What can hang from each mark
K_736: K_117 K_502
K_254: K_996
K_502: K_736
K_120: K_672 K_829
K_829: K_120
K_960: K_502
K_117: K_120
K_996: K_829 K_960
K_388: K_254
K_672: K_120 K_388

Each row was made from one small tree. Brackets hold a mark, then the marks that hang from it, in the order of their numbers. Every link used is in the known rows. Write each row's tree.
Known rows
(K_672 (K_120 K_829) (K_388 (K_254 K_996))): [-0.534  1.291 -0.751  0.153 -0.373  1.363 -2.548 -0.431 -0.909  0.106
  0.118  2.559 -0.600 -0.857 -0.988  1.058  1.464  1.430]
(K_996 (K_829 (K_120 (K_672 (K_388 K_254)))) K_960): [ 1.098 -0.392  0.484 -0.096  0.597  0.898 -1.526 -0.808 -0.047 -0.043
 -1.969  1.867  1.815  0.810  0.965  0.733  1.129  3.751]
(K_960 (K_502 (K_736 (K_117 (K_120 K_672 K_829))))): [ 0.748  0.715  0.584 -0.486  0.881  0.601 -0.245  0.023 -1.081  0.020
 -0.049  1.090  0.517  1.419 -0.151 -0.746  1.281 -4.130]
(K_388 (K_254 (K_996 (K_829 (K_120 K_672)) (K_960 K_502)))): [ 1.352 -2.307 -0.799 -0.535  1.408  0.810 -0.639 -0.545 -0.647  0.282
 -0.170  0.288  1.680  1.746  0.643  0.737  0.659  5.203]
(K_502 (K_736 K_117)): [-1.479  1.344  0.097 -0.626 -1.235  1.054 -0.761  0.071 -1.366 -0.445
 -0.495  1.791  0.588  1.125  0.072 -1.131  1.691 -1.126]
(K_254 (K_996 K_829 K_960)): [-1.459 -2.101 -0.488 -1.328  0.276  1.003 -0.741  0.062 -0.590 -0.385
 -0.206  0.903  0.910  2.640 -0.516  0.482  1.194  2.998]
(K_120 K_672 K_829): [ 0.101 -3.119  0.438 -0.777  0.433  1.332 -0.733  0.254 -1.224  1.322
 -0.939  3.776  0.857  0.555  1.253  0.210  1.514 -1.845]
(K_388 (K_254 (K_996 (K_829 K_120) (K_960 (K_502 K_736))))): [ 0.772 -0.266 -0.999 -0.444  0.184  0.051 -0.181 -0.151 -0.756 -0.544
 -0.059  0.174  1.213  2.246 -0.779  0.218  0.493  4.440]
(K_388 (K_254 (K_996 (K_960 K_502)))): [-1.483 -1.162 -0.457 -0.344  0.907  0.574 -0.509 -0.978 -1.021  0.020
  0.596 -0.767  0.742  1.358  1.188  0.238  0.839  4.173]
(K_829 (K_120 (K_672 (K_388 (K_254 (K_996 K_960)))))): [ 0.974  2.324 -0.586  0.963  0.057  1.516 -1.308 -1.911 -0.528  0.624
  0.003  0.731  0.425  0.436  1.302  0.583  1.432  5.056]
(K_960 (K_502 K_736)): [-1.749  1.504 -0.029 -1.419 -0.283  0.908  0.199  0.518 -0.976  0.040
 -0.410  1.525  0.739  0.610  0.379 -0.524  0.949 -0.563]
(K_736 (K_117 (K_120 K_672 K_829)) K_502): [ 1.455 -1.428  0.536 -1.101  0.985  0.950 -1.255  1.178 -0.586  0.256
  0.213  1.974 -0.043  0.232 -0.262 -0.350  2.225 -1.576]
(K_829 (K_120 (K_672 (K_388 (K_254 (K_996 (K_960 K_502))))))): [ 0.260  2.234 -0.559  0.569  1.013  1.570 -1.285 -1.741 -0.527  0.537
  0.310 -0.361  0.441  0.261  1.460  0.526  1.013  4.467]
(K_829 (K_120 K_672)): [ 1.132  0.679 -0.381 -1.056  0.053  1.446 -0.714  0.386 -0.763  1.017
 -0.589  3.589  0.843 -0.018  0.950 -0.067  1.592  1.982]
(K_120 (K_672 (K_388 (K_254 K_996))) K_829): [ 0.542 -1.753 -0.204  0.967 -0.176  1.479 -1.407 -0.938 -1.298  1.350
 -0.317  2.399 -0.246 -0.250  1.314  0.799  1.396  0.191]
(K_672 K_120): [-1.464  2.314 -0.299 -1.875 -0.170  1.292 -1.471  0.657 -0.532 -0.288
 -0.416  3.047  0.620 -0.219 -0.485  0.298  1.601  1.698]
(K_996 (K_829 (K_120 K_672)) (K_960 (K_502 (K_736 K_117)))): [ 0.229  0.061  0.292 -0.973  0.876  1.210 -0.823 -0.120 -0.581 -0.699
 -0.964  0.329  2.026  2.656 -0.133 -0.678  1.042  0.748]
(K_117 K_120): [-0.176  1.942  0.022 -1.701  0.098  0.201 -0.310  0.519 -0.457 -0.185
 -0.142  2.330  0.212  0.596 -0.383 -0.043  1.531  0.695]
(K_672 K_120 (K_388 (K_254 K_996))): [-1.066  3.812 -0.938 -0.192 -0.896  1.470 -2.142 -0.662 -0.659 -0.171
  0.313  1.591 -0.427 -1.060 -0.438  0.902  1.574  3.734]
(K_672 K_120 (K_388 (K_254 (K_996 K_960)))): [-1.461  4.003 -0.492  0.131 -0.161  1.455 -1.851 -1.520 -0.250 -0.595
  0.139  0.116  0.143  0.100 -0.081  0.947  1.442  4.957]

Which tree is each row?
[-0.209  3.706  0.153 -0.868 -0.803  0.183 -0.231  0.043 -0.850 -0.932
  0.081  1.353  0.263  1.417 -0.796 -1.055  1.712 -1.245] -> (K_502 (K_736 (K_117 K_120)))
[ 1.173  1.957 -0.080  0.180 -0.274  1.268 -1.519 -0.631 -0.621  0.970
 -1.185  3.058  0.559 -1.136  1.529  0.332  1.464  2.764] -> (K_829 (K_120 (K_672 (K_388 K_254))))
[ 0.004  3.757  0.702 -1.012  0.205  1.674 -1.709  0.579 -0.021 -0.230
  0.097  0.851 -0.497 -0.631  0.121 -0.340  2.420  0.128] -> (K_736 (K_117 (K_120 (K_672 K_388))) K_502)
[ 0.332 -1.171  0.253 -1.612  0.634  0.453 -1.735  1.712 -0.531 -0.464
  0.522  2.089 -0.493  0.238 -1.444 -0.575  2.204 -1.297] -> (K_736 (K_117 (K_120 K_829)) K_502)
[-1.069  1.318  0.703 -1.469  0.909 -0.104 -0.309  0.174 -0.272 -1.791
 -0.519 -1.085  1.484  3.303 -1.438 -0.678  0.932 -0.762] -> (K_996 K_829 (K_960 (K_502 (K_736 (K_117 K_120)))))
[ 0.534  1.498  0.362 -0.821  0.399  0.861 -0.759 -0.306 -0.826 -0.023
 -0.126  1.503  0.579  0.948  0.517 -0.558  1.995 -0.384] -> (K_736 (K_117 (K_120 K_672)))
[ 2.471 -2.238 -1.287 -0.407 -0.218  0.825 -0.905  0.212 -1.010  0.652
 -0.415  2.780  1.021  0.716  0.166  0.747  1.162  4.631] -> (K_388 (K_254 (K_996 (K_829 (K_120 K_672)))))
[-0.394  1.049 -0.518 -0.868  1.224  2.088 -1.566 -0.568 -0.113  0.052
 -0.226  0.269  0.597  1.480 -0.349  0.729  0.965  3.179] -> (K_254 (K_996 (K_829 (K_120 (K_672 K_388))) (K_960 K_502)))
[-1.575  1.257 -0.224  0.071  1.283  1.216 -2.328 -1.194 -0.478 -0.350
  0.377 -0.119  0.098  0.139 -0.598  1.099  0.935  2.008] -> (K_672 (K_120 K_829) (K_388 (K_254 (K_996 (K_960 K_502)))))
[ 0.144 -2.235 -1.040 -0.824  1.136  0.304 -1.186 -0.036 -0.706 -0.483
 -0.045  0.409  1.181  1.827 -0.567  0.524  0.595  5.396] -> (K_388 (K_254 (K_996 (K_829 K_120) (K_960 K_502))))
[-0.141 -1.084  0.118  0.377  0.197  1.293 -1.046 -1.301 -0.485  0.161
 -0.911  0.245  1.100  1.644  1.309  1.029  1.115  3.796] -> (K_120 (K_672 (K_388 (K_254 (K_996 K_829 K_960)))))
[-0.517 -1.772  0.331  0.828  1.304  1.423 -1.248 -1.629 -0.859  0.862
 -0.028 -0.264  0.430  0.873  1.763  0.867  0.918  0.938] -> (K_120 (K_672 (K_388 (K_254 (K_996 (K_960 K_502))))) K_829)
[ 2.108 -2.147 -0.810 -0.119  0.536  0.776 -0.646 -0.660 -0.619  0.346
 -0.526  1.287  1.561  1.921  0.582  0.776  1.108  5.668] -> (K_388 (K_254 (K_996 (K_829 (K_120 K_672)) K_960)))
[ 0.062  0.140 -0.789 -0.045 -0.010  0.703 -1.983 -0.557 -0.352 -0.520
 -0.579  1.189  0.514  1.227 -0.840  0.767  1.123  5.283] -> (K_672 (K_388 (K_254 (K_996 (K_829 K_120) K_960))))
[ 0.670  3.019  0.795  0.354 -0.275  1.028 -1.043 -0.562 -0.746 -0.039
 -0.618  1.674 -0.096  0.763 -0.446 -0.410  1.790 -4.513] -> (K_502 (K_736 (K_117 (K_120 (K_672 K_388) K_829))))
[-0.791  3.559  0.093 -1.274  0.066  0.248 -0.267  0.231 -0.898 -1.005
  0.316  0.288  0.208  1.186 -0.893 -1.098  1.332 -1.763] -> (K_960 (K_502 (K_736 (K_117 K_120))))
[ 1.300  1.262  0.140  0.246  0.695  0.382 -0.539 -1.361  0.025 -0.264
 -0.398 -0.315  0.774  1.812  0.290  1.105  1.226  3.580] -> (K_117 (K_120 (K_672 (K_388 (K_254 (K_996 K_829 K_960))))))
[-0.588  0.097 -0.792 -0.426  0.928  0.759 -2.020 -0.312 -0.324 -0.550
 -0.276  0.082  0.692  1.099 -0.801  0.663  0.723  4.694] -> (K_672 (K_388 (K_254 (K_996 (K_829 K_120) (K_960 K_502)))))
[-1.216  1.743 -0.414 -0.400  0.057  1.136 -2.119 -0.939 -0.078 -1.146
 -0.484  0.462  0.758  0.982 -1.140  1.321  1.213  4.921] -> (K_672 K_120 (K_388 (K_254 (K_996 K_829 K_960))))
[ 0.990  3.544  0.328 -0.432 -0.507  0.656  0.225 -0.410 -0.864 -0.228
 -0.179  1.155  0.574  1.375  0.406 -0.851  1.799 -1.403] -> (K_502 (K_736 (K_117 (K_120 K_672))))
[-1.898  1.627 -0.336 -0.833  0.873  1.183 -2.216 -0.650 -0.076 -1.206
 -0.166 -0.603  0.868  0.766 -1.072  1.332  0.779  4.375] -> (K_672 K_120 (K_388 (K_254 (K_996 K_829 (K_960 K_502)))))
[-0.609 -1.085  0.710 -0.328  0.350  1.928 -1.566 -0.081 -0.887  1.163
 -1.302  3.462  0.197 -0.078  1.002  0.450  1.548 -2.382] -> (K_120 (K_672 K_388) K_829)
[ 0.617  1.119 -1.044 -0.795 -0.380  2.188 -1.821  0.279 -0.488  0.597
 -0.432  2.911 -0.019  0.418 -0.740  0.747  1.494  2.383] -> (K_254 (K_996 (K_829 (K_120 (K_672 K_388)))))
[ 1.385 -0.363 -0.092 -0.323 -0.058  0.969 -1.812  0.100 -0.449  0.394
 -1.915  3.360  1.255 -0.258  0.571  0.669  1.142  2.754] -> (K_996 (K_829 (K_120 (K_672 (K_388 K_254)))))
[ 0.104 -1.559  0.268  1.250  0.392  1.326 -1.162 -1.757 -0.883  1.029
 -0.338  0.867  0.357  1.007  1.732  0.890  1.338  1.284] -> (K_120 (K_672 (K_388 (K_254 (K_996 K_960)))) K_829)
[ 1.638  1.227 -0.415 -0.064 -0.137  0.561 -0.819 -0.597 -0.416  0.111
 -0.330  1.138  0.130  0.589 -0.166  1.165  1.267  2.443] -> (K_117 (K_120 (K_672 (K_388 (K_254 (K_996 K_829))))))
[-2.196 -2.706  0.579 -2.117  1.501  0.670 -0.780  0.723 -0.373 -0.654
 -1.187  0.696  1.860  2.251  0.048  0.172  0.747  1.456] -> (K_996 K_829 (K_960 K_502))
